Each row was made from one small tree. The marks that hang from a mark follow it in brackets, in alphabetical order. Every link used is in the known rows. Write each row's tree.
(in the rows, 128 means zero)
Known rows:
domo[pedakol]: [135 144 142 144 165 171 113 145 100 119 125 133 143 139 119 111  99 125
 171 142 150]
dilato[pedakol[belup[domo]]]: [130 141 144 146 179 164  72 127 110 134 114 127 137 120 115 155  51 118
 167 135 171]
domo[pedakol[belup[dilato]]]: [138 145 147 146 157 172 124 134  97 112 132 130 160 141 148 130  78 116
 189 126 169]
vimuta[dilato[pedakol]]: [128 142 130 157 141 167 107 154 130 138  95 137 135 140 105 127  40 123
 144 126 127]
pedakol[belup dilato[domo vimuta[gozaz]]]: [121 145 110 148 148 168 102 128 107 123 132 136 122 134 117 136 114 127
 180 113 215]
belup[dilato[domo pedakol vimuta]]: [134 148 108 150 108 156 117 125 136 134 106 137 136 131 123 145  88 140
 161 123 176]
pedakol[dilato[vimuta]]: [129 151 115 140 149 143 151 133  92 123 130 137 123 148 121 116 152 136
 164 118 181]
vimuta[dilato[domo pedakol[belup]] gozaz]: [119 134 126 165 140 191  58 149 145 138  97 135 135 125 100 148   4 113
 160 121 160]
dilato[pedakol[belup[domo]] vimuta[gozaz]]: [121 143 120 157 181 178  87 131 116 136 126 135 139 111 108 150  92 128
 175 117 195]
dilato[pedakol vimuta[gozaz]]: [120 146 112 158 138 178 122 142 129 135 123 141 132 123  98 126 112 139
 158 113 174]
belup[dilato[pedakol] domo]: [145 154 133 138 154 137  95 130 126 142 118 131 154 110 138 149  38 135
 161 120 160]
pedakol[belup]: [126 140 146 147 154 168 120 136  96 124 127 132 133 145 118 133  88 120
 164 130 159]
gozaz[dilato[pedakol[belup]] vimuta]: [124 145 141 168 134 210  82 130 106 139 104 123 115 137 100 127  72 114
 157 130 141]
dilato[domo pedakol[belup] vimuta]: [118 134 120 158 133 180  94 123 121 125 102 133 120 141 100 151 101 124
 165 138 186]
dilato[pedakol]: [129 145 135 147 137 163 106 137 123 133 109 134 131 133 107 131  71 128
 149 131 149]
dilato[domo[pedakol] vimuta]: [130 141 118 151 151 175 108 137 108 118 115 137 130 142 110 119 134 134
 177 148 173]
pedakol[dilato]: [134 151 131 132 149 140 125 137  98 126 129 133 128 142 127 119  96 128
 159 121 167]
dilato[domo[pedakol[belup]] vimuta]: [124 134 127 155 160 188 101 129  98 111 116 133 131 148 112 131 131 121
 188 148 188]
gozaz[vimuta[dilato[domo pedakol[belup]]]]: [122 135 133 162 128 198  55 142 131 143  88 127 115 135  95 143  35 110
 160 141 152]
gozaz[dilato[pedakol[belup[domo]]] vimuta]: [131 148 144 163 166 196  54 127 103 146 106 120 121 120 107 138  56 117
 163 135 149]
gozaz[vimuta[dilato]]: [131 147 133 152 139 176 113 160 110 145 111 133 122 139 104 110  82 127
 152 129 125]

Which tree is each row?
[138 149 126 145 170 144 135 126  95 130 136 133 149 129 145 148 110 133
 181 116 184] | pedakol[belup[dilato[vimuta] domo]]
[136 156 115 141 202 158 101 139  94 124 140 135 146 115 129 116 127 133
 193 119 204] | belup[domo[pedakol[dilato[vimuta[gozaz]]]]]
[128 134 139 159 156 206  63 149 108 129 101 126 126 142 108 124  65 107
 183 151 154] | gozaz[vimuta[dilato[domo[pedakol[belup]]]]]
[131 141 142 164 151 217  58 132  96 126 108 122 120 140 109 117  82 112
 180 152 151] | gozaz[dilato[domo[pedakol[belup]]] vimuta]
[135 138 132 154 156 176  83 156 121 126  97 135 139 143 114 118  48 120
 167 149 136] | vimuta[dilato[domo[pedakol]]]
[127 146 131 157 131 185  93 154 127 148  96 132 122 133  96 121  60 122
 148 132 130] | gozaz[vimuta[dilato[pedakol]]]
[145 147 133 140 137 159  98 135 120 122 119 133 153 131 141 129  61 130
 179 138 163] | belup[dilato[domo[pedakol]]]
[124 148 116 170 132 181 129 136 113 134 103 136 122 146 100 117 111 134
 144 123 138] | gozaz[dilato[pedakol vimuta]]
[127 147 121 165 126 191  60 140 143 144  99 135 128 119  99 129  25 131
 146 122 143] | vimuta[gozaz[dilato[domo pedakol]]]
[137 150 111 145 116 146 136 131 120 131 120 138 136 136 132 135 108 145
 164 124 171] | belup[dilato[domo vimuta]]
[126 144 125 171 175 180  94 124 100 135 105 129 127 134 109 141  92 124
 162 127 160] | gozaz[dilato[pedakol[belup[domo]] vimuta]]
[136 150 109 150 139 174 115 139 125 124 131 140 155 123 133 123 106 140
 188 119 187] | belup[dilato[domo[pedakol] vimuta[gozaz]]]
[129 148 124 156 158 186 139 138 102 114 144 137 163 132 140 125 118 126
 198 108 194] | domo[pedakol[belup[dilato[vimuta[gozaz]]]]]
[126 143 127 147 175 173 132 129  76 104 130 130 133 156 128 119 153 115
 194 131 201] | domo[pedakol[belup dilato[vimuta]]]
[125 145 107 152 136 171 110 142 124 135 127 142 128 124 103 126 114 144
 162 121 179] | dilato[domo vimuta[gozaz]]
[137 147 134 159 142 205  64 139 106 135 104 126 120 134 105 105  85 125
 169 152 137] | gozaz[dilato[domo[pedakol]] vimuta]
[143 156 118 140 161 132 142 132 104 137 132 136 148 123 142 135 113 146
 169 117 170] | belup[dilato[vimuta] domo]
[130 151 102 154 110 167 107 132 148 139 115 140 143 115 121 143  75 143
 165 108 185] | belup[dilato[domo pedakol vimuta[gozaz]]]
[120 138 118 175 130 195  89 122 117 129  93 131 115 146  99 140  88 123
 157 133 161] | gozaz[dilato[domo pedakol[belup] vimuta]]
[131 143 118 150 125 159 130 123 110 124 122 134 138 142 135 147 106 132
 175 122 186] | pedakol[belup[dilato[domo vimuta]]]
[131 149 128 162 115 197  57 131 128 149  91 127 108 127  94 125  59 129
 146 141 135] | gozaz[dilato[domo pedakol] vimuta]
[128 138 124 158 128 168  75 149 144 142  84 136 127 136 100 137  20 124
 144 136 135] | vimuta[dilato[domo pedakol]]
[126 150 127 166 137 191  92 144 130 142 112 136 134 123 103 118  44 129
 144 113 134] | vimuta[gozaz[dilato[pedakol]]]
